What can hang from each mark
J665: J610 J668 J672 J885
J672: J40 J439
J439: J610 J668
J610: J439
J40: J668 J672
J437: J668
J576: J610
J668: J437
J885: J439

Known rows, with every way that one mark hangs from another
{J665 J885}: [ 1.783 -1.525 -1.372 -0.138  2.162 -0.044 -2.821 -2.279  2.784 -0.851
  0.074 -0.460  0.534 -0.103  0.368 -1.363 -1.736 -1.247  0.450  0.485
  0.955 -1.804 -1.612  0.073]
{J437 J668}: [ 2.131 -1.373 -3.078 -1.250  0.294  0.969 -1.240 -1.176 -0.935 -0.559
 -0.113 -0.258  0.686 -1.357 -0.879  0.075  0.466 -1.890 -1.295 -0.225
 -0.567 -1.588 -0.137  1.029]
{J665 J610 {J668 J437} J885}: [-0.627 -5.994  0.949 -2.662  3.569  1.211  2.316 -2.724  4.008  0.757
 -1.665 -2.269  0.269 -0.434 -0.164 -4.831 -0.229  1.476  0.643 -1.321
  2.467 -3.121  0.006 -0.442]
{J439 {J668 J437}}: [-0.349  2.227 -3.697  1.163  2.622  0.930 -1.579  0.331  0.336 -1.863
 -1.237  0.133 -1.355 -3.115 -0.829 -1.317  0.977  1.526 -1.411  1.704
 -1.542 -0.236 -1.385  0.671]
{J576 {J610 J439}}: [ 2.026  2.407 -1.102 -2.828 -0.807 -1.997 -0.384 -0.648 -1.078  0.011
 -1.070  1.502  1.548  2.018 -0.302  2.195  0.175 -0.519 -0.502 -0.629
 -1.108  0.936  3.983  0.476]
{J439 J610 {J668 J437}}: [-0.089  3.017 -2.677  3.136  1.939  0.419 -1.760  0.383 -1.472 -2.258
 -0.084  0.582 -2.422 -1.662 -0.524 -0.324  1.569  2.432 -0.205 -0.018
 -1.307  0.179 -2.392  0.136]
{J672 {J40 {J668 J437}}}: [-1.341  0.795 -4.366  2.812  3.055  2.254  0.569  1.906  0.751 -0.200
  1.289 -0.373  0.302 -1.708  1.348  0.999  0.270  0.205 -1.610 -0.329
 -0.617  0.039 -0.332 -0.872]
{J665 J668 J672}: [-0.227 -0.389 -0.141 -0.850 -0.603  2.509 -1.458 -1.449  0.214 -0.344
 -1.027 -1.759  1.390 -1.696  0.700  0.778 -0.481 -0.197  0.971 -1.632
  0.366 -1.912 -0.739  0.389]
{J576 J610}: [ 2.064  1.053 -2.103  0.120  2.115  0.279 -1.930 -1.301 -0.497 -1.902
 -2.182  0.643  2.119 -0.045  1.130  2.725  0.360  0.055  0.186 -0.733
 -0.541 -0.694  1.304 -0.324]
{J576 {J610 {J439 {J668 J437}}}}: [-0.508  3.750 -2.410 -2.908  0.587 -1.320  0.866  0.458 -2.127 -0.719
 -2.091  1.978 -0.826 -0.242 -1.263 -1.645  1.288  1.960 -0.519  0.194
 -2.020  1.713  4.268  0.755]
{J672 J40 J439}: [ 0.744 -1.839  1.669  1.206  1.476 -1.370 -1.428  1.614  3.998  2.417
  2.405  0.404  1.375  0.134  0.827  1.180 -0.482 -3.061 -1.392  2.118
 -0.235  1.581  1.666 -0.530]
{J885 J439}: [ 2.253  4.812 -1.730 -0.527 -0.534 -0.117 -2.517 -0.285 -0.706 -2.118
 -0.289  0.086  0.807  0.583  0.537  3.614  0.314  0.068 -0.494  1.448
 -1.532  0.262 -1.533  0.916]
{J885 {J439 {J668 J437}}}: [-0.265  6.165 -3.042 -0.432  0.907  0.389 -1.330  0.716 -1.865 -2.754
 -1.325  0.507 -1.610 -1.792 -0.446 -0.101  1.443  2.359 -0.504  2.317
 -2.383  0.893 -1.146  1.125]
{J672 {J40 {J668 J437}} {J439 J610}}: [-1.735  0.424 -0.253  4.236 -0.399  0.512  2.051  3.038  0.453  1.548
  3.237  0.999 -0.963  1.144  2.197  1.287  0.523 -1.006 -0.643 -0.523
  0.087  1.919  0.643 -1.206]
{J40 J668 J672}: [ 3.115 -1.837 -4.050  4.165 -3.182  2.658  0.236  0.844 -4.995 -3.045
  1.685 -0.198  0.949 -0.321  0.944  2.335 -0.912 -2.118 -0.464 -1.849
 -0.017 -1.669 -3.091 -0.990]
{J40 J668 {J672 J439}}: [ 2.427 -2.991 -0.899  3.487 -5.937  1.556  1.956  1.860 -3.358 -0.873
  2.595  0.688  0.728  1.183  1.551  1.633 -1.195 -4.361 -0.781 -0.237
  0.489 -0.198 -1.109 -0.963]
{J610 {J439 J668}}: [ 1.056  3.382 -1.560 -1.663 -1.585 -2.555 -2.182 -0.185 -2.879 -0.199
 -0.276  0.561 -1.368 -0.857 -2.350 -1.362 -0.728 -1.269 -1.820  1.842
 -1.859  0.877  0.098  1.328]
{J668 J437}: [ 0.819  1.207 -3.404  1.156  2.819  1.415 -0.749  0.335  4.130 -0.962
  0.029  0.136  0.464 -0.991  0.197  1.952  1.273  1.329 -1.758  0.921
 -0.778 -0.409 -0.515  0.558]
{J665 {J668 J437}}: [ 0.506 -1.201 -2.272 -0.413  1.549  2.299 -0.349 -0.604  2.905 -0.622
 -0.128 -1.206 -0.217 -2.238  0.524 -2.332  0.658  0.244 -0.897  0.118
 -0.097 -1.528 -0.181  0.585]
{J610 J439}: [ 2.163  2.228 -1.289 -1.790 -1.634 -2.051 -1.361 -0.196  0.855  0.707
  0.923  0.624  0.325  1.234 -1.242  1.906 -0.437 -1.474 -2.077  0.961
 -1.169  0.659  1.025  1.251]
{J665 J672 J885}: [-0.292 -0.508 -0.271 -0.734  1.315  1.372 -2.002 -2.156  2.858 -0.174
 -0.562 -0.705  1.600  0.194  0.753  1.218 -1.682  0.389  2.006 -1.258
  1.379 -1.612 -1.013  0.220]
{J885 {J439 J610 J668}}: [ 1.364  6.701 -0.914  1.731 -1.311 -1.212 -3.397 -0.245 -6.276 -3.554
 -0.417  0.540 -2.210 -0.046 -0.092  1.392  0.714  1.095  1.032  0.490
 -1.958  0.823 -3.327  0.449]

Rows
[ 1.399 -2.067  0.571  4.310 -2.980  0.210  1.567  2.687 -1.785 -1.204
  3.044  1.787 -1.918  0.473 -0.017 -0.885  1.451  0.141  0.520 -0.260
 -0.451  1.607 -0.750 -0.776] => {J40 {J672 {J439 J610 {J668 J437}}}}
[-1.504 -3.893  5.058 -2.447 -2.123  0.621  2.693 -0.926  1.628  2.867
 -1.707 -1.747  2.158  1.055  0.331  1.546 -0.293 -0.672  0.405 -1.192
  1.879 -1.123  1.356 -0.112] => {J665 J610 J668 {J672 J439}}
[-1.437  1.445  0.127 -2.812  3.017 -0.563  1.189 -1.327 -0.746 -1.340
 -2.767 -0.559 -1.085 -0.045 -1.165 -2.610  0.358  3.643  0.900  0.854
  0.310 -0.674 -1.000  0.098] => {J665 J610 {J885 {J439 {J668 J437}}}}
[-1.257 -1.580  3.799 -0.949 -1.103 -0.237  2.009 -0.139  2.824  2.551
 -1.465 -0.509  2.765  2.228  0.144  5.890  0.023  0.337 -0.350 -0.355
  1.187  0.015  1.029 -0.155] => {J665 J610 {J672 J439}}
[ 0.025  1.267  1.388 -2.667  1.608 -1.703 -0.646 -2.320 -3.381 -1.664
 -2.966 -0.969 -0.599  0.391 -1.194 -2.024 -1.047  1.504  1.326  0.805
  0.592 -1.125 -2.223  0.002] => {J665 J610 {J885 {J439 J668}}}
[ 1.703 -1.583 -5.155  4.037 -1.814  3.900  2.207  1.830 -2.227 -2.739
  1.875  0.252  0.419 -0.567  0.976  1.652  0.451  0.160 -0.836 -1.737
 -0.204 -1.078 -1.881 -0.818] => {J40 {J668 J437} J672}
[-1.872  0.151  3.535  0.772 -2.145 -0.938 -1.228 -1.016 -1.148  0.621
  0.276  0.718 -1.334  1.021  0.550 -1.621 -1.432 -0.717  3.294 -0.681
  1.318  0.400 -0.877 -0.180] => {J665 {J672 {J439 J610 J668}} J885}
[-1.505  0.214  1.344  3.127  1.841 -1.372 -0.292  2.711  1.041  1.413
  2.437  1.339 -2.029 -0.808  0.276 -1.664  1.214  0.266 -0.294  1.223
 -0.871  2.792  0.996 -0.855] => {J672 J40 {J439 J610 {J668 J437}}}
[-1.802 -0.381  0.327  1.081  2.798 -0.821 -0.141  2.638  2.914  1.792
  1.420  0.848 -0.972 -2.188 -0.115 -2.656  0.601 -0.626 -1.406  2.991
 -1.107  2.372  1.879 -0.410] => {J672 J40 {J439 {J668 J437}}}
[ 0.688 -6.123  2.069 -2.540  2.310  0.105  0.322 -3.810  1.403  0.526
 -1.873 -2.733  0.810 -0.151 -0.188 -4.271 -1.689 -0.733  1.097 -1.340
  2.700 -3.659 -1.143 -0.562] => {J665 J610 J668 J885}
[ 2.893 -2.381  1.681  4.415 -4.232 -0.951 -0.446  1.643 -4.583 -1.415
  2.879  1.417 -1.362  0.700 -0.119 -0.384  0.096 -2.003  0.852 -0.347
 -0.202  1.060 -1.790 -0.834] => {J40 {J672 {J439 J610 J668}}}
[-3.327 -1.864  2.959  0.856 -0.680  0.677  3.383  1.573 -0.657  3.323
 -0.218 -0.909  2.618  1.509  1.067  5.024 -0.820 -0.746 -0.268 -1.595
  1.503  0.506  1.208 -1.599] => {J665 J610 {J672 {J40 J668} J439}}
[ 0.888  3.717 -1.301 -2.826 -0.868 -2.429 -1.178 -0.639 -4.921 -0.946
 -2.406  1.527 -0.283  0.002 -1.310 -1.041  0.059 -0.369 -0.220  0.134
 -1.760  1.241  3.081  0.584] => {J576 {J610 {J439 J668}}}
[ 0.720 -2.219  2.703 -4.216  0.365 -0.449  0.547 -3.225 -0.812 -0.409
 -2.016 -2.246  0.636  1.200  0.044 -3.073 -1.262  0.213  1.857 -0.808
  1.834 -2.360 -0.959  0.030] => {J665 J610 J668 {J885 J439}}
[-1.957 -0.322 -1.266  2.169  0.300  0.990  2.054  3.044  2.257  2.034
  2.175  0.624  0.116 -0.294  1.817  0.267 -0.036 -2.045 -1.834  1.300
 -0.265  1.568  1.686 -0.742] => {J672 {J40 {J668 J437}} J439}
[-0.084  6.890 -2.030  1.566  0.024 -0.064 -1.389  0.836 -3.635 -3.202
 -0.207  0.986 -2.589 -0.369 -0.059  0.799  1.981  3.373  0.612  0.610
 -2.161  1.356 -2.185  0.716] => {J885 {J439 J610 {J668 J437}}}
[-1.619 -1.118  0.550 -4.152  1.960 -2.530  2.587 -1.226  0.973  1.376
 -1.533 -0.059 -1.467  0.685 -2.929 -4.308 -0.257  2.181 -0.546  0.513
  0.618 -0.115  1.494  0.528] => {J665 {J610 {J439 {J668 J437}}} J885}
[ 2.588 -3.152  0.709  2.357 -3.415 -0.419 -0.403  1.507 -2.797 -1.053
  1.759  0.983 -0.285 -0.689 -0.486 -1.377 -0.413 -2.933 -0.384  1.497
 -0.499  0.618 -0.921 -0.342] => {J40 {J672 {J439 J668}}}
[-1.589 -3.989  4.874 -2.378 -0.112 -0.568  2.192 -1.629  4.174  2.970
 -1.272 -0.664  2.385  2.873  0.274  2.000 -1.493 -0.075  1.465 -0.715
  2.888 -0.901  1.079 -0.472] => {J665 J610 {J672 J439} J885}
[ 0.603 -4.745  3.120 -5.572 -0.694 -2.357  1.779 -3.175  0.783  2.382
 -0.705 -1.822  0.242  1.853 -1.782 -4.733 -1.932 -1.252  0.338 -1.305
  2.236 -1.996  1.585  0.295] => {J665 {J610 J439} J668 J885}
[-1.432  4.450  0.170 -2.356 -0.442  0.393 -2.544 -1.528 -3.145 -2.120
 -1.950 -0.317 -0.351 -0.554  0.080 -0.957 -1.400  1.540  3.034  0.109
 -0.237 -0.219 -1.729  0.645] => {J665 J672 {J885 {J439 J668}}}
[-0.276  1.472  2.608  2.025 -2.981 -0.057 -0.482  0.609  1.188  1.097
  1.249  0.921  0.894  2.483  1.426  5.488  0.331 -0.454  1.154 -1.147
  0.440  1.021 -0.048  0.070] => {J665 {J672 {J439 J610}}}
[-1.484 -1.898  1.756  0.242  4.585  0.444  0.400  0.074  2.218  1.908
 -0.837 -1.462  3.490 -0.035 -0.260  5.909  0.458  2.732 -0.006 -2.310
  0.704 -0.328  0.272 -1.431] => {J665 J610 {J672 J40}}
[ 1.514  0.082  0.582 -3.306 -0.828  0.317 -2.000 -2.592 -0.586 -1.483
 -0.309 -1.347 -0.213  0.012  1.071 -4.512 -1.754 -1.434  2.100  0.295
  0.805 -1.770 -1.019  0.725] => {J665 J668 {J885 J439}}
[-0.183 -3.629 -0.101 -1.399  2.700  1.575  2.370 -1.223  2.601  0.350
 -1.880 -2.017  0.676 -1.120 -0.494 -0.930  1.340  2.083 -1.153 -0.811
  0.904 -2.216 -0.026 -0.061] => {J665 J610 {J668 J437}}
[-1.948 -2.634 -0.094 -2.370  1.504  3.425  0.474 -1.907  4.337  0.251
 -0.660 -1.554  0.533 -1.328  1.063 -3.640 -0.817  1.491  2.419 -2.037
  1.811 -2.128  0.611  0.290] => {J665 {J668 J437} J672 J885}
[ 1.297 -1.979 -1.123  5.528 -5.319  2.209  3.804  3.009 -2.518 -1.026
  3.870  1.523 -0.819  2.403  1.900  2.063  0.749 -1.092  0.130 -1.975
  0.606  0.724 -0.935 -1.252] => {J40 {J668 J437} {J672 {J439 J610}}}
[-0.236  0.082  2.498  3.348  0.589 -2.542 -2.197  1.734 -1.700  1.040
  2.288  0.914 -1.390 -0.412  0.225 -1.165 -0.069 -1.999  0.103  1.173
 -0.733  2.247 -0.312 -0.855] => {J672 J40 {J439 J610 J668}}
[-0.363  3.628 -2.667 -1.856 -0.084 -1.438 -0.074  0.914 -0.151  0.009
 -0.111  0.971 -1.905 -1.069 -2.257 -1.879  0.758  0.840 -2.176  1.848
 -2.090  1.337  1.251  1.527] => {J610 {J439 {J668 J437}}}
[-2.849  2.800  1.291  1.980 -1.537  0.566  0.745  1.588  0.143  0.354
  0.261  1.233 -1.453  0.182  0.330  1.596  1.374  1.970  1.117 -0.181
 -0.450  1.855  0.214  0.324] => {J665 {J672 {J439 J610 {J668 J437}}}}
[ 1.117 -2.393  2.026 -4.264 -1.531 -1.969  1.770 -1.613 -0.519  1.991
 -0.914 -1.601  0.629  1.187 -1.958 -0.942 -0.430 -0.804 -1.684 -0.827
  0.559 -1.117  1.428  0.562] => {J665 {J610 J439} J668}
[ 0.949 -1.088  2.659  3.136  0.626 -1.976 -1.483  1.673  2.251  2.148
  3.530  0.996  0.315  1.592  1.267  2.235  0.080 -2.117 -0.194  0.393
  0.036  1.948  0.608 -1.055] => {J672 J40 {J439 J610}}
[-0.403 -0.602  1.537  1.184  1.323 -2.011 -2.206  1.667  0.132  1.529
  1.251  0.445 -0.425 -1.888 -0.090 -2.127 -0.770 -2.924 -1.090  3.030
 -0.867  1.811  0.703 -0.454] => {J672 J40 {J439 J668}}
[-3.142  2.341  0.378 -3.434  0.092 -0.726  3.302  0.392 -0.437  1.600
 -2.321 -0.082 -0.046  0.385 -2.941  2.238  1.273  4.390 -0.956 -0.841
 -0.569  0.873  2.024  0.860] => {J665 {J610 {J439 {J668 J437}}} J672}
[-1.484 -0.247 -1.228 -0.955  0.738  3.704  0.479 -0.464  2.897 -0.020
 -0.763 -1.421  0.853 -1.983  0.698  0.233  0.881  1.913  0.692 -1.599
  0.271 -1.339  0.450  0.709] => {J665 {J668 J437} J672}
[-0.945 -1.667  2.714 -1.355 -1.394  0.161 -0.451 -1.003  4.432  1.962
  0.348  0.190  1.506  1.689  1.233  0.518 -1.878 -1.827  1.805  0.301
  1.779 -0.125  1.015  0.273] => {J665 {J672 J439} J885}
[-0.581  1.782  0.351  2.514 -0.748 -0.914 -0.075  1.432  0.084 -0.178
  0.867  1.425 -2.513 -0.103  0.087 -0.950  1.465  0.234 -0.453  1.508
 -0.808  1.622 -0.295  0.289] => {J672 {J439 J610 {J668 J437}}}
